Each row was made from one walk, in order. Every step used is in the known rows, and no mark comes twice. Write each row's walk.
Known rows
zevo rusi foli vasoz suko: 4.18  -0.39  -1.24  1.50  0.76  0.90  0.59  -0.64  -1.04  -1.33  -1.14  2.41  0.73  -1.32  3.24  0.24  -1.51  1.16  0.72
deruto vuka suko vasoz rusi zevo: 5.03  0.97  -0.89  0.55  -0.79  -0.40  0.51  0.07  -0.67  -1.91  0.14  2.13  1.98  2.16  -0.04  -0.43  1.43  2.04  -0.16
suko vasoz rusi: 4.85  0.15  -0.44  0.35  -0.99  -0.10  1.05  0.19  0.25  -1.04  0.67  -0.26  1.17  0.58  1.92  -0.07  -0.24  0.05  -0.65
zevo rusi foli vasoz deruto vuka suko: 4.11  0.75  -1.12  1.64  1.18  0.85  0.56  -0.42  -1.19  -2.03  -1.70  2.89  -0.42  -0.26  1.91  -0.58  -0.56  3.72  0.76
foli vasoz deruto vuka suko: 1.23  1.37  -0.22  -0.01  0.18  -0.07  -1.24  -1.10  0.25  -2.14  -0.65  0.03  -1.62  2.73  1.70  0.42  0.17  5.18  1.25
rusi foli vasoz: 1.29  0.89  0.40  -0.60  0.38  -0.57  -0.90  0.65  -0.38  -2.67  -1.47  0.38  1.07  -0.69  2.08  0.93  -1.24  1.91  1.13
vuka suko vasoz: 4.30  0.62  -1.28  0.00  -0.49  -0.85  0.77  1.77  -0.21  -2.02  -0.25  1.26  -1.83  1.83  0.00  0.10  1.42  1.16  -0.04
vuka suko: 2.42  0.29  -1.43  0.52  -0.36  -0.28  0.53  0.57  -0.29  -1.30  -0.76  1.39  -2.97  1.45  -0.41  0.22  1.44  1.13  0.40
rusi suko: 2.07  -0.96  1.04  0.08  1.75  0.33  -0.07  0.21  0.08  -1.27  0.92  1.09  -0.79  -1.23  0.81  0.35  -0.31  -1.43  -0.91
zusozip foli vasoz deruto: 1.10  0.28  1.01  -0.39  0.25  1.15  -0.28  -0.01  1.32  0.29  -0.07  -0.12  -0.39  0.62  2.07  -0.43  -2.13  4.09  1.49
rusi vuka suko: 3.93  -0.60  0.54  0.51  0.93  0.37  -0.30  0.80  -0.72  -2.33  -0.58  3.21  -1.67  1.03  0.25  0.31  1.58  0.91  0.83
zevo rusi: 1.92  -0.96  -1.34  1.65  0.50  0.82  0.85  -0.40  -0.57  1.05  -0.03  2.17  0.08  -1.33  0.37  -0.47  -0.47  -0.44  -0.43
zusozip foli: 0.66  -0.18  0.74  0.22  -0.01  1.26  0.72  0.54  0.64  1.43  0.17  0.48  1.00  -0.48  -0.27  -1.26  -1.42  1.24  0.81
zevo rusi vuka suko vasoz: 6.30  -1.21  -0.81  1.70  1.10  0.74  0.73  0.99  -1.13  -1.21  -0.20  4.65  -0.52  -0.26  0.88  -0.32  0.79  0.31  -0.06
vasoz suko: 2.43  -0.33  -0.52  0.62  -0.05  1.05  0.97  -1.40  -0.22  -0.50  0.15  -0.20  -0.37  1.06  2.23  0.02  -0.07  0.10  0.44
deruto vuka suko vasoz: 2.64  1.44  -0.73  0.76  -0.38  -0.34  0.14  0.26  -0.95  -1.81  -0.09  1.17  1.07  2.48  -1.48  -1.12  1.64  2.52  0.32
foli vasoz suko: 1.99  -0.14  -0.80  -0.03  -0.55  -0.07  -1.01  -1.40  0.30  -1.53  0.02  -0.32  -0.29  1.57  3.39  1.52  -0.76  1.75  1.30

Which walk is each row?
5.03  -0.74  0.23  1.54  2.35  1.32  1.11  -0.12  -0.59  -0.79  1.05  2.69  0.53  -1.08  1.45  -1.24  -0.60  0.44  -1.38
zevo rusi suko vasoz deruto vuka
4.72  0.94  -0.70  -0.17  0.14  -0.27  1.20  1.45  0.10  -2.16  -0.40  0.83  -3.25  2.33  1.09  -0.28  1.28  2.63  -0.16
vuka suko vasoz deruto
1.57  1.51  0.23  0.64  0.83  1.00  0.70  -1.03  -0.30  -1.31  -0.69  0.31  -2.05  2.50  0.13  -1.40  1.10  4.32  0.43
vasoz deruto vuka suko
4.03  0.15  1.98  -0.21  2.29  0.55  0.39  0.48  0.13  -2.24  1.28  0.64  0.28  0.21  1.51  -0.74  -0.24  0.86  -1.23
rusi suko vasoz deruto vuka
4.02  -0.72  1.18  -0.40  1.64  -0.23  0.15  1.41  0.19  -1.93  1.41  1.02  0.36  -0.82  1.30  0.20  -0.33  -1.46  -1.34
rusi suko vasoz
1.75  1.24  0.97  -0.80  1.05  0.02  -0.48  0.30  -0.04  -2.90  -1.71  -0.03  -0.34  -0.15  3.20  0.51  -1.41  3.44  1.04
rusi foli vasoz deruto
2.89  0.70  0.07  -0.19  0.35  0.11  -0.29  -0.29  -0.53  -2.98  -1.42  0.28  0.80  0.03  3.56  0.96  -1.30  2.00  1.42
rusi foli vasoz suko
2.44  -0.11  -1.04  0.47  -1.36  -0.30  -1.03  -1.59  0.61  -1.31  -0.05  -0.29  -0.17  0.78  3.06  1.61  -0.89  1.77  0.85
foli vasoz rusi
6.17  -0.80  -0.34  1.63  -0.30  1.02  0.70  -0.97  -0.42  -2.15  -0.42  2.42  -1.56  0.88  1.95  0.40  1.00  0.80  0.55
vasoz rusi vuka suko
5.14  -1.47  -0.37  1.31  1.76  0.68  0.93  0.67  -0.46  -0.45  1.16  2.99  0.32  -1.99  1.40  -0.31  -0.75  -1.59  -1.51
zevo rusi suko vasoz
5.82  -0.11  1.17  -0.05  1.30  0.36  0.22  1.48  -0.41  -3.00  -0.37  2.73  -1.88  1.74  1.42  -0.07  1.45  2.05  0.41
rusi vuka suko vasoz deruto
5.50  -0.37  0.67  0.08  0.83  -0.09  -0.13  1.79  -0.66  -2.83  -0.21  3.14  -0.80  1.34  0.65  0.23  1.56  0.91  0.47
rusi vuka suko vasoz
0.04  1.32  1.20  0.31  1.07  1.18  0.34  -1.39  -0.09  -0.41  -0.20  -0.61  -0.16  1.60  0.40  -1.53  0.18  3.62  0.18
vasoz deruto vuka
3.87  -0.78  -0.38  0.55  -0.15  -0.09  -1.06  -1.47  0.66  -2.11  0.50  0.37  -0.66  -0.01  3.54  1.79  -1.16  0.84  0.25
foli vasoz rusi suko
2.58  1.92  0.39  -0.15  0.92  0.03  -0.40  0.05  -0.63  -3.64  -1.98  0.71  -0.52  1.06  2.17  0.04  -0.41  4.86  1.41
rusi foli vasoz deruto vuka suko
2.97  -0.22  -1.01  1.14  0.79  0.39  0.13  0.07  -0.93  -1.08  -1.23  2.49  0.94  -1.86  2.11  0.23  -1.45  1.11  0.45
zevo rusi foli vasoz
5.00  -0.53  -0.69  0.79  -0.69  -0.07  -1.23  -1.09  0.16  -2.82  -0.42  1.70  -1.27  1.43  3.18  1.79  0.10  2.34  1.40
foli vasoz rusi vuka suko
6.09  -0.45  0.65  0.36  -0.20  0.26  0.55  0.40  -0.07  -1.87  0.65  1.08  1.67  0.54  2.37  0.00  0.01  0.05  -0.32
suko vasoz rusi vuka
2.63  -0.24  -0.10  0.63  -1.10  1.00  -0.12  -0.74  1.11  0.38  0.12  0.16  0.87  0.16  2.13  0.01  -2.15  2.69  1.49
zusozip foli vasoz rusi
